Each row was made from one path, in order. Every step used is in the known rows, and no mark comes twice. Write each row's path.
Known rows:
w z: -2.08; 2.67; -4.47; 2.12; -1.15; 1.67; 0.87; 3.03; 0.33; 3.49; 2.45; 6.46; -1.45; 0.24; 6.99; 3.52; 2.63; -2.38; 2.73
e n: -3.15; 2.54; -3.93; 2.46; -1.76; 0.90; 1.14; 2.46; 2.00; 4.74; 1.80; 1.63; -0.04; -3.14; 5.75; 4.81; 2.57; 0.66; 3.84
y z n e w: -3.08; 2.73; -3.77; 0.56; -0.58; -0.70; 0.66; 1.99; 3.49; 2.45; 1.00; 0.09; 0.90; -4.39; 5.58; 5.34; 3.75; 5.18; 0.80
e y: -3.01; 4.75; -4.02; 1.12; -1.31; -1.05; 0.90; 3.12; -0.16; 3.79; 2.62; 3.84; 0.55; -2.82; 6.67; 5.37; 2.84; -2.93; 0.20
w z n e y a: -2.71; 0.59; -3.42; -2.21; 2.97; 2.43; 0.01; 2.55; 1.28; 3.92; 1.14; 2.92; 1.25; -2.22; 7.39; 4.41; 1.17; 3.38; -4.88
a w: -4.03; 3.97; -4.38; 1.76; -5.22; 1.20; 1.41; 2.67; 0.07; 4.19; 2.62; 5.22; 0.23; -3.21; 5.57; 5.12; 1.31; -2.20; 2.57
n a: -3.11; 3.69; -3.26; 2.73; -1.95; 1.37; 1.48; 2.58; 0.81; 2.45; 3.70; 3.52; -1.06; -0.31; 8.62; 4.03; 2.66; -2.92; 0.61
y a w v: -3.77; 3.01; -1.95; -1.52; -1.38; 1.92; 2.12; 1.40; -0.26; 3.97; -0.06; 6.83; 0.17; -3.04; 6.52; 3.53; -2.57; -1.03; -1.88
n e y a w: -4.34; 3.82; -3.79; -1.71; -0.24; 1.68; 0.35; 2.04; 0.19; 3.88; 0.19; 6.44; 2.56; -5.23; 5.03; 5.79; -0.41; 0.59; -4.70
y a w e: -4.78; 2.66; -3.13; -1.32; -0.81; 1.46; 2.33; 1.63; -1.70; 4.82; -0.23; 6.34; 1.82; -2.33; 5.15; 3.79; -0.18; -0.65; -1.98
z n: -3.32; 1.23; -3.83; 1.04; -3.41; 0.74; 1.66; 2.77; 1.38; 4.28; 4.46; -0.20; -0.23; -2.78; 8.35; 4.67; 2.84; 0.34; 3.16
z n a w: -4.33; 2.75; -3.10; 1.19; -4.32; 2.69; 1.72; 2.70; 2.13; 3.50; 3.90; -0.99; 0.19; -1.10; 7.44; 4.89; 1.27; 0.98; -0.50
y a w e n: -4.92; 2.07; -2.83; -0.87; 0.46; 2.11; 1.90; 1.46; -0.18; 5.75; -2.03; 3.07; 2.35; -2.77; 3.62; 4.21; -0.13; 2.30; -1.56
z n e w: -3.41; 1.16; -3.21; 1.31; -1.38; -0.45; 1.36; 1.90; 2.43; 3.11; 3.47; -2.16; 1.16; -2.96; 6.56; 5.87; 6.11; 2.89; 2.21
e y a w z n: -3.70; 2.54; -3.08; -2.04; -0.86; 2.95; 0.82; 3.44; 0.44; 5.80; 0.37; 3.81; 1.57; -1.25; 5.63; 4.64; -1.98; 3.47; -4.42
e y a: -3.41; 4.06; -3.13; -0.32; 0.36; 0.22; 1.24; 2.85; -0.51; 5.00; 1.35; 6.41; 1.14; -2.55; 7.19; 4.59; -0.43; -0.17; -2.06
y z: -2.75; 4.74; -4.70; 1.17; -2.00; -0.05; 0.66; 2.80; 1.07; 3.12; 1.00; 6.98; -0.81; -3.56; 6.30; 3.88; -0.04; -0.24; 2.22
e w z n: -2.50; 1.81; -2.98; 2.23; -1.34; 0.48; 1.48; 3.12; 1.72; 4.37; 2.49; 0.66; -0.07; 0.86; 6.22; 4.54; 5.03; 2.45; 3.16
y z n: -3.00; 2.86; -4.41; 0.07; -2.54; 0.40; 0.99; 2.98; 2.07; 3.58; 1.88; 1.83; -0.42; -4.12; 7.07; 4.11; 0.07; 3.01; 1.71
w e n z: -3.86; 1.10; -4.37; 2.47; 3.31; -1.08; 1.91; 1.74; 0.81; 5.04; -1.75; 0.76; 0.68; -2.95; 3.85; 4.34; 3.08; -0.40; 1.47

Write each row's path:
-4.54; 2.85; -3.82; 0.37; -1.16; 0.82; 1.60; 1.76; 0.40; 4.48; -0.64; 0.67; 2.00; -2.97; 3.06; 5.07; 2.86; -0.45; 1.01 | a w e n
-2.83; 0.82; -1.83; -0.41; 0.33; -1.11; 1.66; 0.86; 2.52; 1.76; 2.15; -3.08; 0.48; -3.32; 7.28; 5.20; 6.13; 1.22; 0.49 | z n e w v
-4.45; 4.85; -3.83; -1.06; -1.27; -1.06; 1.43; 2.30; -1.65; 3.50; 0.30; 2.96; 2.65; -2.75; 3.93; 5.58; 3.64; -3.50; -2.53 | a w e y
-4.50; 3.95; -3.17; 0.72; -1.56; 1.26; 2.00; 1.81; -0.76; 2.34; 1.40; 2.82; 0.91; 0.03; 6.08; 4.26; 3.08; -3.57; -2.38 | n a w e
-3.17; 3.37; -3.04; 3.25; -0.46; 2.01; 1.25; 2.47; 2.63; 3.50; 2.07; 0.17; -0.54; -0.93; 7.02; 4.49; 2.45; 0.43; 1.15 | e n a
-3.28; 0.18; -4.35; 0.29; -1.69; 1.17; 0.83; 1.92; 2.31; 2.81; 4.09; -1.10; 0.45; -4.25; 8.09; 5.16; 4.24; 0.67; 1.26 | z n e
-3.32; 1.67; -4.33; 0.61; -3.96; 2.99; 1.12; 3.16; 1.23; 4.41; 2.68; 2.05; -0.09; -1.02; 5.92; 4.49; 1.16; 0.90; 1.49 | a w z n
-2.36; -0.21; -4.62; 0.29; -0.20; 2.36; 0.32; 2.34; 2.25; 2.67; 3.24; 0.64; -0.36; -1.97; 7.72; 4.29; 4.12; 0.83; 0.92 | w z n e
-4.76; 2.13; -2.79; -0.45; -2.07; 1.68; 2.22; 1.95; 0.38; 2.89; 2.33; -2.60; 1.22; -0.69; 6.82; 4.49; 3.16; -0.53; -2.80 | z n a w e
-2.39; 0.84; -4.14; 1.12; -1.68; 2.10; 1.00; 3.16; 1.49; 4.00; 3.50; 1.31; -0.94; -0.38; 7.91; 3.76; 2.91; 0.67; 2.15 | w z n
-3.81; 4.47; -1.82; -2.72; -0.41; 0.54; 1.61; 1.79; -0.48; 4.13; -0.66; 6.07; 1.21; -3.59; 5.91; 4.61; -2.22; -1.37; -4.76 | e y a w v
-4.06; 4.44; -3.62; 0.25; -3.68; 2.37; 0.87; 2.90; 2.94; 2.96; 1.54; 1.41; -0.05; -2.94; 6.25; 4.39; -1.43; 3.24; -1.79 | y z n a w
-3.50; 1.82; -4.71; 3.99; 1.07; -0.01; 1.47; 2.51; 2.61; 5.69; -0.19; 2.36; -0.42; -3.90; 4.61; 4.81; 1.01; 0.79; 3.83 | e n z
-4.46; 4.67; -3.90; -3.11; -1.04; -0.92; 0.92; 2.63; 0.09; 3.70; -0.93; 0.18; 2.53; -4.65; 3.78; 5.36; 1.20; 2.11; -4.25 | a w e y z n
-3.47; 4.57; -3.51; -0.96; -0.34; 2.49; 0.62; 3.27; -0.84; 5.32; -0.62; 8.84; 1.18; -0.90; 4.85; 4.41; -1.86; 0.44; -3.85 | e y a w z
-3.16; 4.22; -3.70; 2.33; -2.41; 3.62; 0.84; 2.97; 0.78; 2.61; 1.93; 5.81; -0.92; 1.41; 6.33; 3.97; 1.01; -2.30; -0.99 | n a w z
-3.69; 1.04; -3.21; -2.34; 1.32; 1.04; 0.55; 2.13; 1.37; 4.18; 2.21; 1.23; 2.15; -4.89; 7.85; 5.27; 1.22; 3.13; -4.05 | z n e y a
-4.84; 1.91; -4.48; 1.88; 1.27; -0.25; 1.95; 1.77; 0.75; 5.54; -2.47; 1.17; 1.53; -3.78; 1.96; 5.10; 1.80; 0.06; 0.49 | a w e n z
-3.01; 4.56; -4.26; -1.15; -1.10; -0.84; 0.40; 3.45; 2.00; 3.65; 1.27; 1.10; 0.75; -4.57; 6.46; 5.00; 0.69; 2.62; -1.08 | e y z n
-3.69; -0.14; -3.96; -1.53; -0.62; 4.56; 0.53; 2.12; 1.69; 4.40; 1.18; 4.04; 0.95; -2.57; 6.24; 4.23; -0.40; 3.85; -2.64 | y a w z n e
-3.24; 3.76; -3.36; 2.72; -1.32; 4.19; 0.54; 2.77; 2.58; 3.80; 0.14; 2.42; -0.52; 0.88; 4.73; 4.36; 0.96; 0.84; -0.33 | e n a w z
-4.64; 1.85; -3.47; -2.81; -0.88; 2.13; 0.52; 2.23; 1.32; 4.48; 1.32; 1.21; 3.04; -5.44; 5.89; 6.01; -0.06; 3.79; -5.30 | z n e y a w
-4.80; 3.68; -2.62; -1.51; -0.65; 0.29; 1.56; 2.45; 0.20; 3.00; 1.81; -2.85; 2.38; -1.04; 5.99; 5.45; 3.68; -0.66; -5.78 | z n a w e y
-2.12; 2.65; -3.88; 2.43; 0.78; 0.44; 0.54; 2.17; 1.33; 2.41; 1.44; 4.31; -0.09; -0.37; 5.45; 4.92; 5.96; -0.25; 1.89 | n e w z
-2.32; 1.29; -4.42; -0.89; 1.35; 1.07; -0.27; 2.72; 1.81; 2.75; 2.50; -0.19; 0.65; -2.54; 7.06; 5.30; 4.39; 0.80; -2.37 | w z n e y
-3.52; 1.96; -3.53; 1.00; 0.73; -0.13; 1.60; 1.71; 0.47; 4.12; 0.24; -0.08; 1.05; -2.16; 4.94; 4.27; 4.41; -0.84; 1.59 | w e n
-3.53; 4.38; -2.85; -1.93; 2.32; -0.97; 0.90; 2.50; 0.95; 2.00; 0.07; -1.20; 1.30; -1.84; 6.96; 4.17; 2.51; 1.16; -5.88 | w e y z n a
-3.75; 2.37; -1.69; -0.61; -2.39; 2.08; 2.04; 1.74; 2.11; 2.27; 2.73; -1.72; -0.48; -1.51; 8.23; 4.23; 1.07; -0.94; -2.35 | z n a w v
